Each row was made from one walk, in order. Every step used is in the known rows, and no mark comes twice. Write each row's walk.
Known rows
z-d: 1.743	3.837	0.693	-1.607	-3.020	1.297	-3.707	-2.706	-1.411	-0.032	-1.997	-0.719	0.870	-0.343	1.078	-3.365	-1.742	2.281	-1.470	-0.145	0.968	1.235	-3.693	-0.633	-1.184	1.894	2.398	0.408	0.893	1.524
f-j: 0.566	2.241	0.961	0.848	-1.228	1.035	-3.620	1.039	-0.242	0.137	-1.387	-1.615	2.270	-0.623	0.712	-1.497	-0.890	2.733	0.275	-0.092	1.061	1.887	-1.708	0.770	0.590	2.188	1.055	0.686	1.318	0.695
l-s-j-f: 1.724	3.714	1.287	-1.874	-1.340	3.567	-1.958	-1.086	-1.582	0.247	-0.945	-1.203	-0.097	-0.817	0.079	2.095	-0.277	2.074	-1.297	0.656	3.379	3.232	-1.455	-0.661	0.136	3.028	1.066	-0.823	-1.739	0.998
t-r: 1.676	3.258	0.070	-0.157	-2.179	1.545	-2.398	-0.198	-1.868	0.595	-1.098	-1.019	1.793	-1.446	1.131	-1.307	-1.501	2.821	0.594	0.822	0.508	1.250	-3.019	-1.471	0.120	0.415	0.387	0.264	-1.552	0.476
d-z: 1.781	1.875	0.679	2.198	-2.305	-0.185	-4.443	0.052	-0.419	0.417	-1.787	-0.716	0.450	-2.592	1.043	-3.368	0.496	1.250	-2.320	-0.053	0.332	0.838	-1.171	-1.134	0.296	1.343	1.761	-0.022	-0.529	2.375
m-g-c: 2.908	2.801	0.286	-0.455	-1.912	1.733	-3.353	0.761	-1.070	-0.653	-2.640	-2.012	-0.775	-2.544	2.039	-2.420	-0.921	0.157	0.112	1.700	-0.870	3.060	-2.322	-0.841	1.407	-0.829	-0.126	0.577	-1.011	-0.684
d-c: 2.407	3.032	1.288	0.063	-1.184	1.760	-1.914	0.596	-0.310	0.199	-1.515	-1.269	0.749	-2.505	2.393	-2.371	-0.284	1.803	-0.243	1.110	-0.101	2.707	-1.246	-0.181	0.864	0.086	1.299	0.549	-1.601	2.117
l-s-j-f-r-v: 0.974	2.497	0.033	-1.710	-0.025	3.214	-1.942	0.321	-3.378	0.635	-2.636	-2.105	-2.459	-0.697	1.252	1.040	1.557	0.923	0.745	1.209	2.028	3.933	-2.014	0.586	-0.935	2.286	0.412	-2.282	-2.528	0.946
k-j-s-l: 2.401	3.496	-1.268	-1.810	-2.201	-0.980	-2.032	-0.223	-1.394	-0.541	0.787	-1.397	2.169	-2.219	1.133	-0.959	-0.490	1.744	0.521	0.424	3.276	2.924	-0.653	-1.891	0.140	1.351	2.467	1.270	-1.329	-0.405
g-c-j: 2.212	3.963	1.380	0.097	-1.135	0.098	-3.490	-0.082	0.684	-0.399	-1.602	-1.806	1.367	-1.747	0.998	-1.025	-0.596	0.747	-0.240	1.471	0.925	3.236	-3.313	-0.128	-0.083	-1.011	1.555	1.326	-1.994	-0.127
l-s-j-k: 2.443	3.487	2.274	-2.845	-1.641	1.334	-3.686	-1.261	-1.160	-0.393	0.237	-1.895	0.813	-2.122	-0.082	1.706	-1.122	1.204	-1.144	2.708	3.833	4.102	-0.502	-1.657	0.546	2.936	0.997	-0.341	-2.478	-0.207
c-j-f-r-t: 1.349	1.584	0.287	-0.304	0.398	2.223	-6.453	-0.007	-0.832	0.104	-1.571	-1.852	-0.674	0.176	0.188	0.293	0.628	2.091	1.054	-1.625	-0.453	1.706	-2.137	-2.576	-1.597	2.755	0.982	-0.353	0.553	-1.654
v-r: 3.558	1.691	0.884	-0.009	-2.496	0.856	-2.945	-0.004	-1.244	0.960	-1.116	-0.583	0.177	-0.135	2.611	-2.846	0.001	2.019	0.951	2.765	0.805	1.036	-1.865	-1.618	-0.293	0.828	1.226	-0.451	-0.937	0.477
r-t-d-c-g-m: 1.298	2.950	2.020	-0.133	-2.579	0.537	-5.747	-1.295	1.639	0.425	-1.919	-2.850	-0.556	-1.772	1.004	-4.682	-2.931	-0.778	1.218	-2.387	-0.444	3.721	-3.361	-2.796	1.632	1.220	-0.689	-1.025	0.768	-0.256
z-d-t-r: -0.218	2.703	-0.299	-0.898	-2.454	0.764	-3.894	-4.257	-0.852	0.845	-1.432	-1.129	1.900	-2.527	0.162	-1.358	-1.061	3.264	-0.536	-1.472	0.051	1.948	-3.972	-2.341	-1.291	1.181	0.618	-0.345	0.006	-0.216
v-r-f: 2.377	0.932	0.335	-0.364	-3.469	1.770	-3.137	0.173	-2.587	1.295	-1.387	-1.250	-1.441	0.733	3.558	-2.065	-0.232	1.921	0.874	2.724	-1.228	-0.020	-2.368	-1.790	-0.370	1.299	1.656	-0.222	-0.787	1.641
r-t: 2.336	2.550	2.368	-0.043	-1.814	1.157	-4.807	-1.251	0.878	-0.115	-1.918	-1.032	-0.088	-1.740	0.534	-3.420	-0.080	2.280	-0.345	-0.782	0.179	0.929	-1.203	-2.308	1.073	1.932	1.514	-0.086	0.510	-0.402
c-j-s: 2.288	3.607	1.904	-1.236	-0.684	0.404	-2.819	-0.483	-0.324	0.121	-0.105	-1.655	1.773	-2.061	1.485	-0.484	-0.294	2.910	-0.980	0.095	2.842	1.778	-2.085	-4.108	-0.008	0.424	1.678	0.012	-0.493	-0.403
l-s-j: 1.844	4.716	1.652	-1.896	-1.820	1.117	-1.905	-1.934	-1.171	-0.547	-0.580	-1.240	0.284	-2.115	0.134	-0.425	-1.065	1.744	-1.197	1.078	3.478	2.851	-1.789	-0.849	1.257	1.134	0.989	-1.044	-1.897	0.714
d-c-g: 3.750	2.833	0.659	-0.283	-0.446	1.515	-4.222	0.942	0.556	0.855	-1.441	-1.709	-0.004	-1.750	2.275	-3.265	-1.951	-0.167	0.201	0.613	-0.190	1.883	-0.687	-1.045	1.344	0.110	0.277	-0.253	-0.732	1.729
t-r-f-j: -1.360	1.556	-1.056	0.276	-2.137	2.093	-3.429	0.996	-2.749	0.868	-1.239	-2.235	1.939	-0.167	1.696	0.674	-1.797	3.418	1.624	-0.152	-1.245	0.790	-3.964	0.008	0.258	1.681	0.087	0.704	0.102	1.104
v-r-f-j: 0.446	0.009	-0.145	0.449	-2.593	1.406	-3.966	1.273	-2.183	1.326	-1.239	-1.718	0.384	1.247	3.141	-0.941	-0.384	2.656	1.908	1.753	-1.072	0.573	-2.716	-0.077	0.048	2.183	0.974	0.045	0.745	0.988
z-d-c-j-s-l: 1.682	4.742	-1.283	-2.919	-0.923	-0.087	-1.959	-2.917	-1.178	-1.523	-0.002	-1.450	1.726	-3.185	3.273	-0.890	-1.315	1.524	-0.678	-0.631	2.284	3.802	-3.607	-2.840	-0.759	-0.531	2.770	1.069	-1.710	0.397
d-t-r-v: 0.454	1.286	0.995	1.291	-1.047	0.664	-1.980	-1.061	0.446	1.849	-2.788	-2.054	0.757	-3.781	1.119	-1.574	1.983	2.881	1.041	-0.175	-0.345	2.593	-2.117	-1.580	-0.147	0.203	-0.291	-1.103	-1.869	-0.020
m-g-c-j-f-r: 1.846	1.876	-1.741	-0.772	0.251	2.886	-5.019	1.973	-2.821	-0.420	-2.260	-2.924	-1.288	-0.599	1.588	1.308	-0.338	-0.075	1.410	0.785	-1.593	3.793	-3.208	-0.984	-1.125	-0.068	-0.645	0.384	-1.004	-1.933
m-g: 2.741	2.654	0.695	-0.430	-2.058	1.976	-3.365	0.363	-1.423	-0.207	-1.834	-1.987	-0.319	-1.804	1.440	-2.680	-1.038	1.882	-0.080	0.379	-0.449	1.287	-1.400	-2.156	1.215	0.679	-0.113	-0.119	0.614	-0.313
s-j-f-r: 1.762	2.341	-1.653	-0.236	-0.652	1.666	-4.253	0.611	-3.381	0.621	-1.033	-1.774	-0.427	-0.075	0.431	1.483	-0.212	0.259	-0.160	1.404	0.855	2.810	-1.556	-0.083	-1.123	2.893	0.921	-0.979	-1.203	1.060
d-t-r: 0.646	1.888	0.198	0.713	-1.552	0.775	-3.025	-1.622	0.027	1.116	-1.184	-1.461	1.782	-3.432	0.221	-0.641	0.031	3.003	0.130	-0.433	0.097	1.991	-1.677	-2.546	-0.070	0.708	-0.116	-0.472	-1.199	-0.532
t-d-c: 0.650	4.013	1.336	0.164	-1.899	1.584	-1.286	-0.003	-1.385	0.513	-0.784	-1.174	1.240	-2.604	2.361	-2.762	-1.178	2.520	-0.222	0.249	0.043	4.238	-3.457	-1.003	1.387	-0.229	1.259	-0.403	-0.963	1.677
l-s-j-f-r-t: 1.082	2.618	0.232	-2.275	-0.204	3.045	-4.861	-1.433	-2.249	-0.467	-1.315	-1.421	-2.261	-0.960	-0.231	1.078	0.242	1.319	0.327	-0.813	1.672	2.990	-1.470	-1.963	0.047	3.266	0.515	-2.007	-0.975	-1.197

Which walk is each row?
1.001	1.069	-0.604	-0.146	-0.639	1.906	-3.434	2.554	-2.529	1.818	-2.452	-2.204	-0.003	0.880	0.584	-0.339	2.154	2.029	2.521	0.422	0.051	3.070	-1.682	1.738	-2.161	2.619	1.230	0.051	-0.708	1.047 -> k-j-f-r-v
0.100	2.841	0.698	2.201	-3.004	-0.293	-3.839	-0.622	-1.526	0.687	-1.127	-0.622	0.890	-2.776	0.959	-3.837	-0.307	1.887	-2.355	-0.910	0.532	2.503	-3.520	-1.978	0.830	1.075	1.579	-0.882	0.075	1.874 -> t-d-z
0.882	2.093	1.002	-0.563	-0.559	0.944	-3.018	1.024	-0.789	0.356	-0.563	-1.634	2.256	-1.583	1.710	-0.786	-0.468	2.973	-0.247	-0.162	2.641	2.037	-1.362	-1.851	0.676	2.057	1.283	0.031	1.134	0.066 -> f-j-s
-0.539	1.442	0.246	0.552	-2.218	1.871	-3.937	1.095	-1.442	0.465	-1.723	-2.294	0.775	0.191	1.796	-0.670	-0.997	2.563	0.264	-0.035	-0.914	0.806	-2.275	0.590	0.280	2.645	1.420	0.760	1.361	1.742 -> r-f-j
0.252	4.552	1.812	0.224	-1.044	0.778	-1.954	-0.545	-0.485	0.240	-0.179	-1.789	2.436	-2.557	1.611	-1.407	-1.252	3.059	0.013	-0.484	0.642	4.592	-4.544	-1.709	1.021	-1.105	1.152	-0.030	-1.112	0.698 -> t-d-c-j
-0.631	1.093	-0.350	0.450	-2.466	1.659	-3.296	-1.527	-1.287	1.359	-1.411	-2.205	0.174	-2.650	1.323	0.080	-0.097	2.955	0.035	-0.369	-1.945	0.882	-2.273	-2.681	-0.285	1.204	0.109	-0.385	-1.062	0.600 -> d-t-r-f
1.092	1.172	-0.319	-0.886	-0.773	1.804	-6.448	0.704	-1.487	0.817	-1.162	-1.659	0.176	0.684	-0.883	-0.200	0.691	2.452	2.106	-1.645	-0.341	2.172	-1.154	-0.807	-1.123	3.723	1.232	0.313	0.808	-1.093 -> k-j-f-r-t
-0.044	1.797	-2.168	-0.781	-1.984	1.039	-2.487	0.635	-2.458	-0.796	-0.470	-2.199	0.200	-1.411	3.438	0.130	-0.810	1.521	0.196	0.106	0.871	1.708	-1.491	-1.534	0.317	2.451	2.022	0.852	0.203	0.559 -> r-f-j-s-l
-0.796	2.018	-0.288	-0.785	-0.539	1.999	-4.843	0.631	-2.312	1.128	-0.354	-1.669	0.800	-0.881	0.147	-0.363	0.141	2.971	2.535	-2.324	-1.060	5.239	-3.275	-1.017	0.047	2.034	0.861	-0.414	0.074	-0.548 -> k-j-f-r-t-d-c
3.219	2.632	1.070	-0.126	-3.260	0.501	-5.291	0.031	0.921	0.457	-2.420	-2.811	-0.393	0.264	0.525	-3.688	-2.843	-1.612	0.383	0.008	0.998	0.956	-1.294	-1.091	-0.516	2.305	-0.220	0.020	0.728	1.057 -> c-g-m
-0.634	0.714	-0.732	1.785	-1.342	1.522	-6.919	-0.203	-2.682	0.870	-1.816	-0.838	-1.622	-1.490	0.572	-2.268	1.071	1.417	-0.843	-2.673	-1.283	2.582	-3.240	-3.038	-0.507	3.271	1.136	-1.870	1.023	-0.056 -> j-f-r-t-d-z
-1.859	0.551	-3.102	-0.234	-1.366	0.394	-2.630	-1.035	-1.961	0.036	0.020	-2.794	1.264	-3.696	2.616	2.047	-0.111	2.531	1.056	-1.264	0.040	2.391	-1.832	-3.213	0.171	1.747	0.260	0.006	-0.697	-1.206 -> d-t-r-f-j-s-l
0.985	1.672	2.023	0.052	-0.531	2.334	-3.985	-0.911	-0.008	1.578	-0.286	-1.053	0.820	-0.748	2.289	0.160	0.804	3.894	1.893	-0.895	-0.262	4.425	-4.669	-3.851	0.436	0.705	0.713	-0.975	-0.760	-1.434 -> v-r-t-d-c-j-f
-0.042	2.766	-0.558	-0.287	-1.008	1.446	-5.661	-1.240	-3.013	0.726	-0.654	-1.565	-0.726	-0.861	-0.472	0.204	-0.563	1.182	0.222	-1.301	0.306	4.097	-3.863	-2.544	0.334	3.096	0.733	-2.299	0.202	-0.957 -> s-j-f-r-t-d
-0.339	2.618	0.369	-0.257	-0.303	2.183	-5.982	-0.747	-1.899	0.409	-0.917	-1.842	-0.279	-0.016	0.093	-0.139	-0.193	2.768	1.090	-2.519	-0.266	3.248	-4.550	-3.349	-0.984	2.361	0.809	-1.185	1.183	-2.212 -> c-j-f-r-t-d
1.245	2.418	-1.317	-0.641	0.815	1.458	-7.016	-0.429	-1.840	1.416	-0.630	-2.101	-1.300	-1.469	0.761	-0.509	-1.912	-0.927	1.151	-1.688	-0.848	4.770	-3.163	-2.658	1.458	1.818	-0.693	-2.856	-0.291	-0.698 -> s-j-f-r-t-d-c-g
1.488	2.678	0.830	0.429	-1.673	1.514	-1.343	0.364	-1.432	1.388	-2.815	-1.543	0.834	-1.836	1.941	-2.173	0.532	2.710	1.473	1.017	0.147	1.896	-3.401	-0.407	-0.001	-0.080	0.258	-0.380	-2.243	0.949 -> t-r-v
1.958	1.998	0.233	-0.305	-1.025	0.646	-5.903	-0.410	-1.328	-0.399	-1.813	-1.439	-1.540	-1.198	0.907	-3.744	-0.042	1.168	0.925	-0.586	-0.932	1.075	-1.300	-2.065	-0.072	1.633	1.123	-1.007	0.409	-1.027 -> f-r-t
-0.425	1.698	-0.375	1.836	-1.823	-0.927	-6.747	-1.092	-2.307	0.076	-1.412	-0.841	-1.290	-2.788	0.712	-4.929	0.199	1.141	-0.649	-2.380	-1.235	2.208	-3.505	-3.250	0.653	1.362	1.076	-2.075	0.755	-0.386 -> f-r-t-d-z
1.640	1.851	-0.618	-0.320	-0.304	1.524	-6.157	-0.561	-2.010	0.431	-1.324	-1.564	-1.122	-0.655	-0.267	0.588	0.259	0.606	0.287	-0.412	0.090	2.552	-1.394	-1.719	-0.207	3.443	0.958	-1.437	-0.371	-0.549 -> s-j-f-r-t
1.714	1.035	-0.168	-0.316	-0.497	3.212	-5.836	0.401	-1.728	0.266	-2.169	-1.348	-1.888	0.175	0.804	-1.080	0.658	1.554	0.732	-0.897	-0.927	1.373	-1.055	-2.008	-1.133	3.553	1.165	-0.663	0.704	-0.702 -> j-f-r-t
-2.355	0.179	-0.852	1.221	-1.604	1.368	-4.120	-0.512	-0.865	1.294	-1.188	-2.727	1.962	-2.005	0.933	1.352	-0.315	3.661	1.089	-1.396	-1.854	1.518	-2.601	-1.015	0.101	1.934	-0.376	-0.045	0.435	0.070 -> d-t-r-f-j
-0.311	3.045	-0.791	-0.210	0.292	2.777	-2.864	1.141	-3.146	0.633	-0.495	-2.067	0.534	-0.802	1.896	0.960	-0.521	2.271	1.172	-0.591	-0.408	5.001	-4.359	-1.164	-1.259	0.542	0.661	-0.582	-1.011	0.412 -> t-d-c-j-f-r
2.862	2.713	1.424	-0.893	-1.753	-0.105	-5.072	-0.384	-0.864	0.407	0.117	-1.994	1.942	-1.929	-0.175	1.231	-0.916	0.437	-1.254	3.045	2.287	3.718	-0.501	-1.383	0.188	3.016	1.233	0.236	-1.935	0.434 -> s-j-k
1.076	1.038	1.405	-0.175	-1.028	1.140	-5.517	1.596	-0.265	0.373	-0.505	-2.202	2.945	-0.586	0.547	0.688	-0.782	2.118	0.195	1.444	1.373	3.089	-0.530	0.028	-0.405	4.109	1.043	1.331	0.690	-0.248 -> f-j-k
0.590	0.005	-0.018	-0.849	-1.907	1.310	-3.380	1.245	-2.898	1.444	-0.369	-1.776	0.219	0.259	4.074	-0.226	0.055	3.044	1.354	1.595	0.500	0.714	-2.480	-2.867	0.141	1.966	1.209	-0.455	0.578	0.370 -> v-r-f-j-s
1.435	1.800	-0.422	0.321	0.762	2.257	-3.530	2.066	-1.563	0.840	-3.595	-2.493	-1.394	-0.152	2.101	0.453	2.154	-0.076	1.618	1.676	-0.491	4.366	-3.400	1.237	-2.383	0.130	0.952	0.155	-2.649	0.152 -> g-c-j-f-r-v
-0.751	1.537	-1.269	1.892	-1.085	-0.184	-7.248	-1.178	-2.906	0.824	-0.976	-1.117	-0.782	-2.273	-0.535	-0.583	0.666	0.560	-1.291	-2.338	-0.158	3.746	-3.663	-2.797	0.439	3.068	0.738	-2.600	-0.149	0.039 -> s-j-f-r-t-d-z
-1.229	2.332	-0.365	-0.172	-1.066	1.287	-5.923	-1.963	-3.205	0.044	-0.805	-0.943	-1.908	-2.468	-0.554	-0.143	0.540	1.301	-1.304	-2.721	1.292	4.235	-3.629	-3.070	0.641	2.986	0.460	-3.206	-0.693	-0.564 -> l-s-j-f-r-t-d-z
-0.679	2.113	-0.249	-0.787	-1.417	1.634	-5.813	-0.008	-2.581	1.157	-0.558	-1.553	0.652	0.510	-0.894	-0.689	-0.167	3.071	2.065	-2.463	-0.026	3.782	-3.562	-1.572	-0.558	3.343	1.099	-0.607	1.370	-1.579 -> k-j-f-r-t-d
-0.070	0.215	0.841	-0.385	-2.027	2.156	-5.682	1.800	-1.530	0.602	-0.814	-2.918	1.326	0.219	1.478	1.398	-0.952	2.003	0.157	1.578	-0.650	2.074	-1.056	-0.189	-0.543	4.442	1.316	1.470	0.819	0.832 -> r-f-j-k
1.688	2.259	0.733	-0.471	-1.933	2.332	-3.470	1.002	-0.735	1.419	-0.740	-1.280	2.402	0.801	-0.661	0.922	0.113	3.304	0.381	-0.090	1.430	2.417	-1.202	0.473	-0.937	3.391	1.823	1.527	0.058	1.199 -> k-j-f
0.059	2.310	-0.745	-0.812	-0.130	2.496	-6.435	0.094	-2.397	-0.451	-1.976	-2.694	-1.651	-1.370	0.878	0.034	-0.527	0.912	1.870	-1.851	-2.057	5.071	-5.457	-3.360	0.234	0.143	-0.819	-0.918	0.307	-4.048 -> m-g-c-j-f-r-t-d
